Known rows, with every step that occurs
H > B > T > G > C: [ 0.166 -2.180 -0.391 -3.355  2.921 -0.921  1.906 -1.265  2.909 -0.841
 -5.135 -2.036  0.010  0.672 -3.744 -0.008 -1.325  1.184 -1.845 -2.237
 -3.065 -3.560  1.315  2.788  2.705  2.519 -1.830 -3.011]
X > T > G > H > B: [ 0.484 -2.748  2.080 -0.852  2.781  1.505  0.656 -1.259  2.207  0.496
 -2.607 -1.694 -0.046  0.777 -2.717 -0.222 -2.634  1.718 -0.924 -5.456
 -4.304 -2.070  3.018  2.771  0.972  2.963 -1.269 -0.730]
B > T > G > C > L: [-0.983 -2.566 -1.431 -5.238  4.837 -1.159  1.795 -0.930  4.229 -2.374
 -1.212 -1.036  1.329  2.206 -3.272 -1.283 -1.530  1.414 -2.027  0.716
 -2.000 -3.980 -1.444  4.281  3.743  1.560 -0.882 -1.670]
V > T > L: [ 3.053  0.196 -0.229 -2.879  0.932 -0.240  2.629  0.083  0.964 -3.691
 -0.410 -4.730  2.173  5.196 -3.493 -0.686  1.120  2.865 -4.955  0.459
 -0.159 -1.554  1.883 -1.065  1.170  1.871  0.334  3.427]
X > T > M: [ 1.739  0.366  2.044 -2.760 -0.830  2.098  0.531 -1.904  1.200 -1.613
 -2.370 -4.983 -0.783  1.437  1.891  2.276 -2.992  1.715 -0.086 -4.356
 -1.589 -1.684  3.262  1.000  2.791 -1.165 -2.742  2.404]
R > G: [ 4.023 -0.173  1.728 -3.358  0.465  0.551  2.502 -1.515  1.851 -1.664
 -1.880 -3.162  1.953  1.494 -0.949  0.172  1.029  0.500 -4.061  2.605
  0.094 -1.486 -0.049  1.108  2.121  0.694 -2.011 -0.739]
L > C > M: [ 1.629 -0.960  3.230 -3.511 -2.926  1.860  1.746 -0.471  2.049 -2.494
 -2.751 -2.476  4.110  1.474 -0.814 -0.974  0.207  4.334 -3.595 -1.283
  4.397 -3.060  0.945  0.712  2.507 -2.192 -1.938  2.041]
B > H: [ 0.946 -1.506  1.448 -4.602  1.633  0.647  3.658 -1.226  1.948 -2.726
 -1.571 -3.731  2.662  1.406 -2.730  0.668  0.654 -0.193 -1.911 -0.520
 -0.049 -1.708  3.162  1.292  0.226  0.018 -2.690  1.853]
G > H: [ 2.738 -2.154  0.535 -3.067  3.087  1.514  1.901 -0.249  4.015 -0.851
  0.271 -3.298  0.298 -0.212 -3.359 -1.498  0.433  2.698 -0.600  0.114
  0.225 -2.596  2.671  0.925  1.871 -0.241 -0.411  1.657]
L > C: [ 3.405 -3.009  1.091 -3.756 -0.830  2.306  2.739  0.866  2.216 -3.855
 -1.538 -4.080  5.270  0.828 -2.148 -2.065  2.534  2.378 -2.656 -0.024
  2.118 -2.283  0.960 -0.718  2.156 -0.157 -1.494  0.926]
K > G: [ 2.933 -0.348 -0.886 -3.159 -3.077  0.904  3.016 -1.300  2.253 -2.056
 -2.263 -5.992  3.017  1.072 -3.763 -0.012  2.227  0.860 -1.789 -0.762
  2.182 -0.512 -0.874  1.854  1.930  0.409 -2.599 -0.407]
V > T: [ 3.669  0.344  1.427 -2.841  1.810  1.686  3.139 -1.296  0.782 -2.978
 -0.310 -5.361  1.759  2.091 -2.617 -1.121  2.019  3.077 -2.743  0.223
  0.770 -1.097  2.412 -1.015  1.937 -0.382 -3.133  3.920]
K > G > H: [ 2.337 -1.766 -1.060 -2.695 -0.743  1.350  2.580 -0.724  3.887 -1.301
 -0.742 -5.287  0.625 -0.341 -3.894 -1.417  0.216  1.434 -0.326 -0.987
  2.106 -1.313 -0.078  2.155  1.690  0.786 -1.432  0.076]
T > L > C: [ 2.232 -3.203 -0.259 -4.130 -1.547  0.493  2.090  2.299  2.117 -4.229
 -1.378 -3.178  5.486  3.696 -2.936 -1.589  1.551  2.057 -4.779 -0.090
  1.062 -2.897  0.715 -1.144  1.408  2.505  1.902  0.817]
C > V > T > X: [ 2.016  3.521  0.298 -3.082 -0.489  0.583  0.748 -0.918  0.449 -1.297
 -0.955 -3.219 -0.276  3.334 -0.476 -1.600  0.180  5.170 -2.334 -0.574
  1.686 -1.554 -0.042 -0.663  1.946  0.670 -1.150  6.193]
K > G > C > M: [ 0.504  0.616  1.624 -3.138 -4.571 -0.225  4.155 -1.298  3.686  0.350
 -3.937 -4.305  0.297 -1.982 -2.829  0.571 -2.402  2.016 -1.759 -3.199
  3.385 -2.224 -0.453  2.217  3.683 -2.305 -3.925  0.330]
J > G > C > V > T: [ 1.286  2.736  2.560 -2.675  2.608 -0.381  4.053  2.255  0.377  0.395
  0.850 -2.643 -0.233  2.120 -0.765 -0.840  0.941  1.464 -1.540  1.408
 -3.107 -2.258  0.838 -0.935 -0.043 -0.647 -2.462  5.094]
V > T > G: [ 4.315 -0.472  1.160 -1.282  1.167  0.645  1.526 -1.633  0.627 -0.467
 -2.721 -3.127  1.628  4.500 -3.009 -2.556  1.484  3.201 -4.461  0.420
  0.112 -1.438  2.399  0.540  1.156  0.835 -1.708  1.757]
L > C > V > T: [ 0.887  0.716  1.113 -4.467 -0.002  2.300  3.704  0.567  0.581 -5.269
  1.157 -2.806  3.800  3.208 -0.704 -2.217  1.173  3.994 -3.108  0.053
  1.850 -2.613 -0.022 -4.061  1.331  0.886 -0.534  5.662]
K > G > T: [ 2.617 -2.806 -0.371 -2.932 -4.257  0.195  2.508  0.414  3.485 -1.338
 -2.206 -7.989  3.234 -0.533 -3.851  0.345 -0.018 -0.924 -0.109 -1.852
  1.259 -1.425 -0.931  1.061  1.461 -1.030 -2.387 -0.321]
J > G > T > L > C: [ 4.473 -4.682  1.218 -1.832 -1.599 -0.776  0.633  5.897  1.155 -1.898
 -0.950 -5.818  6.512  4.167 -2.464 -1.046  1.097 -1.292 -3.441  1.061
 -2.056 -3.088  0.096  0.482 -1.670  0.742  1.273 -0.100]
H > B: [ 2.113  0.229  1.362 -3.510  0.381  0.764  2.865 -1.615  0.807 -1.601
 -3.523 -4.328  2.634  0.799 -4.000  0.744  3.437  2.191 -2.246 -2.433
 -0.919 -1.181  0.599  1.675  1.120  0.674 -3.085  1.078]
X > T > L > C: [ 0.148 -3.761  1.010 -3.592 -0.636  1.555  1.893  1.723  2.250 -5.053
 -0.293 -3.343  5.202  2.827 -0.833 -0.215 -1.736  1.241 -3.026 -3.458
 -1.289 -2.495  1.911 -1.381  1.822  2.412  1.039  1.262]
K > G > T > L: [ 2.001 -2.840 -2.465 -3.309 -5.165 -1.289  2.398  1.769  3.070 -2.132
 -2.214 -7.319  3.878  2.092 -4.735  0.618 -1.288 -1.156 -2.628 -2.191
  0.285 -1.982 -1.268  0.954  0.610  1.321  0.761 -0.610]
X > T > L > C > G > J: [ 0.137 -3.457  2.779 -2.522 -2.570 -1.093  2.345  0.744  2.945 -3.066
 -0.162 -0.771  5.268  1.072  1.299 -0.127 -1.100  2.733 -1.417 -4.907
 -0.136 -4.486 -1.342 -3.338  1.982  2.059  0.805 -1.731]
X > T > G > C: [ 0.441 -3.254  2.198 -1.914  0.796  0.984  2.596  0.073  3.718  1.394
 -2.776 -1.664  0.752 -1.225 -1.411 -1.127 -3.332  0.112 -0.995 -4.116
 -4.012 -2.463  2.963  1.125  3.340 -0.142 -1.706 -1.065]
K > G > C > L: [-0.194 -1.101 -0.342 -4.855 -0.784 -0.481  5.424 -0.382  3.189 -3.017
 -0.956 -4.338  2.622 -0.512 -4.225 -0.866  0.762  0.145 -1.064 -1.148
  1.150 -1.328 -4.198  3.063  3.242  0.040 -3.794 -0.109]
C > G > T: [ 3.496 -1.488  3.127 -3.634 -1.214 -0.286  0.761  0.327  2.531  1.243
 -1.292 -3.097  4.753 -0.689 -2.041 -0.451  1.190  1.520 -1.090 -2.016
  1.056 -2.948 -0.769 -0.668  1.530 -3.155 -0.494 -1.156]

Rows
[ 2.665 -1.727  1.694 -4.210 -2.271 -0.250  1.034  1.541  0.748 -2.428
 -1.530  0.013  7.211  3.673 -1.637 -2.153  2.274  3.190 -5.412 -1.155
  3.196 -3.324 -1.358 -1.841  1.318  1.632  2.731 -1.940]
T > L > C > G
[-0.948 -2.606 -1.251 -5.177 -3.625 -0.718  2.533  4.053  3.493 -3.701
  0.693 -3.136  5.562  2.777 -1.852 -0.878 -1.510  1.238 -3.029 -1.972
 -0.240 -4.615 -1.709 -2.626 -0.011  1.539  4.582  2.941]
G > T > L > C > V
[ 0.724 -2.106 -1.503 -2.118  1.396 -2.027  1.406 -2.789  3.257 -1.525
 -4.440 -3.181 -0.070  1.919 -2.441  0.876  0.156  2.529 -0.628 -1.793
 -3.432 -4.399 -0.360  2.756  1.654  3.355 -2.483 -2.568]
H > B > T > G > J
[ 1.187 -1.111 -0.971 -3.532  2.572 -0.178 -0.002 -2.501  1.195 -1.745
 -4.700 -3.017  1.538  4.007 -3.630  0.580  0.771  2.215 -2.682 -1.252
 -2.476 -2.752  1.238  4.130  1.219  3.586 -1.048 -2.297]
H > B > T > G
[ 1.449 -1.960  1.700 -1.860  0.544  1.636  0.722 -1.579  2.510  0.308
 -2.421 -2.536  2.567  1.969 -1.382 -0.389 -1.631  1.018 -2.117 -2.924
 -2.959 -1.775  2.818  2.147  1.858  0.653 -1.103 -0.580]
X > T > G
[ 3.163 -1.156  2.057 -2.150  2.710  0.486  2.347 -1.759  1.838 -1.541
 -2.495 -2.432 -0.407  0.358 -1.996  0.644 -0.223  1.279 -2.985  0.086
 -1.075 -1.936 -0.053  1.857  0.932  2.578 -1.903 -1.315]
R > G > H > B
[ 2.960 -2.185  0.016 -2.936 -0.367  0.927  2.818  1.881  0.463 -6.173
 -0.526 -4.405  4.340  5.003 -2.620 -2.245  1.004  3.364 -5.587  0.261
  1.589 -2.641  1.568 -3.196  1.095  2.755  0.643  2.953]
V > T > L > C
[-0.077 -0.983  1.324 -5.050  2.841 -0.190  4.728  0.250  3.530 -2.372
 -0.101 -2.461  2.351 -1.057 -3.595 -1.150  1.389  1.364 -1.358 -0.405
 -0.943 -2.348 -1.931  2.135  3.452 -1.195 -2.797  1.554]
G > C > L
[ 3.924 -3.930  3.704 -3.745 -2.491  0.659  0.983  1.970  1.940 -1.350
 -1.391 -2.826  7.110 -0.524 -1.521 -1.916  1.506  1.827 -1.891 -2.134
  2.925 -3.779 -1.645 -2.187  1.554 -2.378 -0.195 -1.834]
L > C > G > T
[ 1.100 -2.591  1.676 -4.279  3.654  0.968 -0.204 -1.012  1.542 -4.028
 -1.194 -0.715  2.842  0.894 -1.984 -0.645  0.570  3.911 -1.080 -2.292
  2.130 -4.345 -0.809 -0.352  1.801  2.816  0.271 -2.602]
L > C > G > H > B > T
[ 0.876 -3.662 -0.844 -5.065  2.776 -0.417 -0.807  0.928  3.257 -4.375
  1.165  0.006  3.521  3.888 -1.331 -1.529 -1.329  3.968 -2.740 -0.178
  2.394 -5.284  0.183 -1.505  1.928  3.698  4.970 -2.170]
B > T > L > C > G > H
[ 1.739 -3.621 -2.254 -3.115  4.667  0.464 -0.850 -1.282  4.580 -0.860
 -0.806 -1.964 -0.865  3.099 -2.868 -1.755 -2.141  2.442 -1.124  0.814
 -1.326 -4.226  3.294  3.124  2.128  2.276  1.588 -1.376]
B > T > G > H
[ 4.373 -2.199  0.707 -0.626  3.314  1.180  1.113 -0.888  2.081  0.176
 -0.919 -2.405 -0.961  3.250 -2.838 -3.706 -0.842  3.568 -3.327  0.593
 -0.133 -2.353  3.345  0.816  0.991  1.698 -0.472  1.723]
V > T > G > H
[ 2.746 -1.431  2.727 -2.148  1.334 -0.397  1.358  0.484 -0.903 -4.062
 -0.973 -0.664  3.396  4.091 -2.740 -2.269  0.676  5.119 -4.914 -2.890
  2.511 -2.863 -0.385 -3.343 -0.055  4.180  1.572  0.399]
V > T > L > C > G > H > B
[-1.052 -0.222 -1.347 -5.846 -2.279 -0.022  2.986  2.289  2.111 -4.206
  0.095 -0.951  4.969  4.326 -1.771 -1.435  0.537  2.915 -4.376 -0.495
  0.991 -3.657 -1.280 -2.147  0.440  3.247  4.304  3.210]
T > L > C > V
[ 1.860  1.344  1.091 -4.244  2.774 -0.505 -1.936 -3.619  0.624 -0.962
 -3.265 -1.690 -2.707  2.518  0.244  2.313 -1.567  4.864 -0.199 -3.233
  1.047 -4.217  0.684  1.836  1.772  1.614 -0.088 -1.619]
C > G > H > B > T > M
[-2.944 -0.905  0.215 -5.451 -1.664  1.083  2.612  1.805  2.646 -5.008
  1.485 -1.484  4.820  3.717  0.066  0.390 -2.519  1.832 -2.695 -3.956
 -1.947 -3.310  0.118 -2.770  0.803  3.235  3.259  3.754]
X > T > L > C > V
[ 0.292  1.160  0.306 -1.954  2.627  0.311  1.867 -1.349  0.609 -0.135
 -1.348 -0.068 -1.551  3.924 -2.959 -1.724 -0.772  4.398 -3.067 -2.591
 -1.620 -2.392  0.776  0.243 -0.742  3.480  0.797  3.304]
C > V > T > G > H > B
[ 0.266  2.437  0.705 -2.591  1.860 -2.251  4.051  3.209  0.531 -0.177
  0.717 -2.075  0.375  4.705 -1.625 -0.458 -0.257  1.471 -3.595  1.227
 -3.870 -2.464  0.261 -1.116 -0.968  1.726  1.115  4.856]
J > G > C > V > T > L
[ 2.554 -2.161  0.921 -1.381  1.785  0.270  0.971 -1.065  2.215  1.245
 -3.682 -1.623  0.215  1.543 -4.288 -1.618  0.868  2.522 -2.614 -2.516
 -1.626 -2.312  1.679  3.362  0.016  2.602 -0.129 -1.288]
T > G > H > B
[ 1.635 -1.521  0.009 -3.680  5.717  0.199  0.901 -2.752  2.691 -3.933
 -1.255 -2.992 -1.791  1.663 -1.485  1.811 -1.865  1.185 -1.803  1.164
 -1.870 -3.156  0.454  2.218  1.622  4.123 -1.028 -1.942]
R > G > H > B > T
[ 2.076 -1.075  1.362 -3.996  1.409  0.456 -2.041 -1.819  0.201 -3.545
 -3.101 -1.357 -0.487  2.389  1.114  0.687 -1.531  5.216 -0.703 -3.199
  2.670 -4.814  0.097 -0.301  2.293  2.244  0.258 -2.359]
L > C > G > H > B > T > M
[-0.154 -3.164  3.566 -2.652  0.901  0.519  0.647  0.880  0.758 -2.970
 -0.882 -0.002  4.061  1.691 -1.105 -0.164 -1.879  3.220 -2.655 -6.896
 -0.546 -3.262  0.049 -1.409  0.538  4.149  2.286 -1.614]
X > T > L > C > G > H > B
[ 1.126  2.288 -0.133 -3.120  0.289  0.459  2.034 -1.558  0.530 -0.629
 -1.132 -0.964  1.174  5.333 -1.767 -2.220  0.819  3.900 -4.165 -0.148
 -0.506 -2.337  0.409 -0.424  0.238  1.599  0.513  4.086]
C > V > T > G
[ 1.674 -1.376  1.503 -2.522  3.530 -0.697  3.855 -0.313  1.468 -1.515
 -1.237 -1.372  1.513  2.675 -3.376 -3.303 -0.047  2.474 -4.102  0.013
 -1.197 -2.099 -0.930  1.655  2.294  0.657 -2.907  1.477]
V > T > G > C > L
[-2.908 -0.737  1.124 -3.659  0.486  0.339  3.276 -0.059  4.118  1.390
 -0.852  0.536  0.330 -0.610 -0.449 -0.661 -4.138  0.803 -0.729 -4.513
 -4.573 -3.449  1.151  0.007  2.607  0.575  0.143  1.106]
X > T > G > C > V
[ 1.405 -1.963  0.191 -3.875 -2.475 -1.117  1.229  6.393  1.632 -1.544
  0.287 -3.346  5.998  5.178 -1.485 -0.771  0.213 -0.251 -3.070  0.479
 -2.368 -4.098 -1.604 -0.244 -2.714  1.210  3.521  2.384]
J > G > T > L > C > V
[-1.299 -0.131  1.307 -3.169  0.615 -1.575  0.980 -2.620  2.589  0.702
 -6.209 -0.942 -1.393  0.790 -2.440  1.235 -3.935  3.450 -2.880 -3.321
 -1.314 -4.508  1.661  4.444  3.147  0.798 -2.393 -1.540]
H > B > T > G > C > M
[ 6.784 -1.462  2.145 -0.070 -1.458 -0.490 -1.765  3.357  1.225  2.766
 -3.175 -6.513  2.076  1.516 -1.192 -1.050  1.097 -0.028 -0.451  0.230
 -1.663 -1.875  0.345  4.132 -0.187 -2.261 -2.528  0.482]
J > G > T > X
[ 3.621 -0.940  2.999 -1.960  1.986  0.113  3.199  2.248  2.070  1.892
 -1.885 -3.523  1.624 -0.619 -2.215 -0.869  2.299 -0.354 -0.959  1.422
 -2.660 -1.831  1.874  2.074  0.788 -1.949 -3.174  0.378]
J > G > C
[ 5.171 -2.254  2.300 -1.386  0.371  0.132  0.756  3.188  1.708  1.334
 -1.101 -6.483  3.339  1.497 -2.584  0.390  1.954 -1.165 -0.815  1.042
 -3.039 -2.007  1.176  2.584 -1.035 -2.553 -2.275  1.143]
J > G > T
[-0.650  2.214  0.995 -4.473  1.569  0.335  5.341  0.190  2.464 -1.974
  1.072 -2.041 -0.271 -0.106 -1.715 -1.253 -0.755  2.870 -1.568 -0.905
 -0.675 -2.722  0.779 -3.137  2.575 -0.641 -1.436  5.843]
G > C > V > T
[ 2.794 -1.779  1.379 -3.838 -2.100 -1.932  0.746  1.603  2.347  0.471
 -1.196 -2.335  4.909  2.078 -2.922  0.070  0.060  1.504 -3.621 -2.281
  0.181 -3.552 -1.286 -0.734  0.673 -0.454  2.938 -1.201]
C > G > T > L
[ 2.049 -0.870 -1.253 -2.602  3.772  0.432 -2.016 -1.820  2.828 -1.935
 -2.509 -4.012 -2.602  1.067 -2.506 -0.031 -1.690  3.778  0.236 -2.193
 -0.302 -3.388  1.710  3.735  2.639  2.903 -1.183  0.137]
G > H > B > T > X
[ 0.770 -2.360  3.326 -3.903 -1.222  0.447  0.638  0.982  0.850 -3.239
 -0.369 -0.665  6.584  2.939  0.191 -0.224 -0.749  2.405 -3.686 -4.304
  0.669 -2.886 -0.157 -2.163  2.025  1.915  2.104 -1.256]
X > T > L > C > G
